Known rows, with every way that one mark hangs from another
balo(biku(pabiz rata(kono(furip(neriru(mimu)))))): [-10  35 -10 -20  15  22   2  50  11 -29  27  36 -21 -26  -5  43  11  48
 -14]
rata(kono(balo pabiz)): [  4  29 -15   7  -5  10  -5  40  13 -22  25  36  18 -32  -4  48  47   9
 -16]
neriru(lafe(pegup) mimu): [ 12  30  33 -21 -30  26  -9  44  23  26 -29 -26   2  35  59   2 -60  35
   3]
biku(rata(kono(balo furip))): [-13  27 -19 -13 -29  -4  -6  52   8 -40  27  45  16 -47  -9  13  42   5
  -9]
rata(kono(balo(biku) furip(neriru(lafe)) pabiz)): [  0  44 -16 -30  19  21 -18  63   5 -29  12  -1  30 -45  -7  42  36  44
 -39]
kono(balo(biku) furip(neriru(lafe mimu))): [  0  42   4 -50  -1  11  -7  78   3 -12 -18 -39  27 -19   6  15  -1  58
 -35]
biku(balo pabiz rata(kono(furip(neriru(lafe))))): [-21  45 -13 -18  35   8   4  71  -4 -48  24  31  -5 -31   0  65  38  36
  -7]
biku(balo): [ -2  21  -6  10  13  -9  15  25  -2 -17  -1   7   0  -6   6  38  29   1
   6]
biku(rata(kono)): [-12  18 -10   1 -22   4  -6  26   9 -27  21  50   0 -29   1   9  22  -5
   8]
balo(biku(pabiz rata(kono(furip)))): [-13  30 -15   2   9  15   1  32  15 -41  41  50 -24 -40 -13  61  27  29
 -13]
balo(biku(pabiz rata)): [-14  24   2  17  10  14  11  27  13 -34  28  39 -32 -18  -7  74  11  24
  -1]
biku(balo pabiz rata(kono)): [-18  39 -15  18  17   3  16  54   8 -49  39  67 -22 -28  -1  86  52  13
   9]
biku(balo pabiz rata(kono(furip(neriru)))): [-20  38 -22 -16  37   2  11  64  -7 -51  32  44  -9 -33 -11  59  48  32
  -6]
kono(balo furip(neriru(lafe mimu(pegup))) pabiz): [ 10  47  10 -54  33  21  -7  90  -8  -7 -19 -22  36  -6  10  27  -5  63
 -34]
rata(kono(balo(biku) furip pabiz)): [  4  36 -26  -8   5  11  -7  48  13 -35  36  33  18 -54 -14  51  53  28
 -34]
rata(kono(balo(biku) furip(neriru) pabiz)): [  1  38 -25 -27  21  14 -11  56   3 -30  20  11  26 -47 -16  35  47  39
 -38]
biku(pabiz rata(kono(balo furip))): [-17  27 -16  -7  -3   3   1  55   9 -46  45  56  -5 -40 -16  51  41  23
 -13]
rata(kono(balo(biku) furip(neriru(lafe mimu)))): [  0  43 -14 -40 -10  16 -20  69  12 -13  -3  -9  26 -36   7  11  21  46
 -32]

Rows
[ -9  42 -22  -3  17  -1  13  59  -1 -57  37  60   4 -47  -5  54  55  10
  -3]  biku(balo rata(kono(furip pabiz)))
[-12  33 -11  -7  -3  -3  10  62   9 -48  32  25   2 -42 -20  63  39  34
 -27]  kono(balo(biku(pabiz rata)) furip)
[-10  29 -16  -3 -12   9  -4  30  14 -36  26  41  -7 -46  -6  31  26  15
  -9]  balo(biku(rata(kono(furip))))
[ -9  31 -16 -10 -10   3  -1  56   6 -47  38  57  15 -49 -12  34  44  12
 -13]  biku(rata(kono(balo furip pabiz)))
[ -6  42  -6 -31  29   7   8  78  -8 -49  17   7  25 -40 -24  54  35  49
 -36]  kono(balo(biku(rata)) furip(neriru) pabiz)
[-15  43 -17 -22  31   6  15  76  -2 -44  30  47 -14 -26  -2  54  37  40
  -5]  biku(balo pabiz rata(kono(furip(neriru(mimu)))))
[  5  34 -10  -8  19   5  10  54   5 -40  29  13  16 -41 -21  66  40  36
 -38]  kono(balo(biku) furip pabiz)
[  0  48   0 -39  22  13  13  92  -2 -41  15  11  19 -31 -13  48  20  60
 -33]  kono(balo(biku(rata)) furip(neriru(mimu)) pabiz)
[-13  30 -16 -18   2  11  -7  36   6 -32  14  24  -1 -40  -8  19  22  25
 -13]  balo(biku(rata(kono(furip(neriru)))))
[  0  30   6 -58  -2   5  -8  74  -6  -4 -22 -44  36  -7   7 -12  -7  48
 -30]  kono(balo furip(neriru(lafe mimu)))
[  5  27  28 -47   0  25 -14  47   2  29 -46 -55  15  39  43 -21 -58  47
  -4]  furip(neriru(lafe(pegup) mimu))
[ -1  38 -22 -34   4  13 -10  63  10 -17  15   9  12 -34  -6  24  32  51
 -34]  rata(kono(balo(biku(pabiz)) furip(neriru(mimu))))
[-19  28 -15 -23   9   6  -2  62   1 -41  33  39   2 -35 -18  39  36  32
 -17]  biku(pabiz rata(kono(balo furip(neriru))))
[ -7  48 -16 -25  23   6  13  77  -5 -45  23  47   7 -35   2  37  39  29
  -4]  biku(balo rata(kono(furip(neriru(mimu)) pabiz)))
[ -8  49   4 -35  27  16   0  87  -5 -46   6  -7  29 -37 -11  61  21  54
 -36]  kono(balo(biku(rata)) furip(neriru(lafe)) pabiz)
[ -7  34  -9  13  -2  17   1  31  17 -38  29  55 -12 -38  -1  59  26  13
  -3]  balo(biku(rata(kono(pabiz))))
[  6  43 -20 -33  14  19  -7  66   7 -23  19  15  22 -40  -8  32  36  49
 -37]  rata(kono(balo(biku) furip(neriru(mimu)) pabiz))
[ -9  34 -14 -15  16  18  -4  40   5 -37  22  33  -1 -41 -10  35  23  30
 -16]  balo(biku(rata(kono(furip(neriru) pabiz))))
[ -7  38 -18 -31   9  15 -20  58   8 -23   8  -9  21 -41  -6  36  33  45
 -37]  rata(kono(balo(biku(pabiz)) furip(neriru(lafe))))
[  2  20  24 -44  11  23 -11  42  -5  22 -39 -45  12  25  27 -22 -45  41
  -5]  furip(neriru(lafe mimu))
[ -9  33  -7   7 -18   6   1  54  12 -42  32  62   9 -38  -4  47  42   3
  -1]  biku(rata(kono(balo pabiz)))
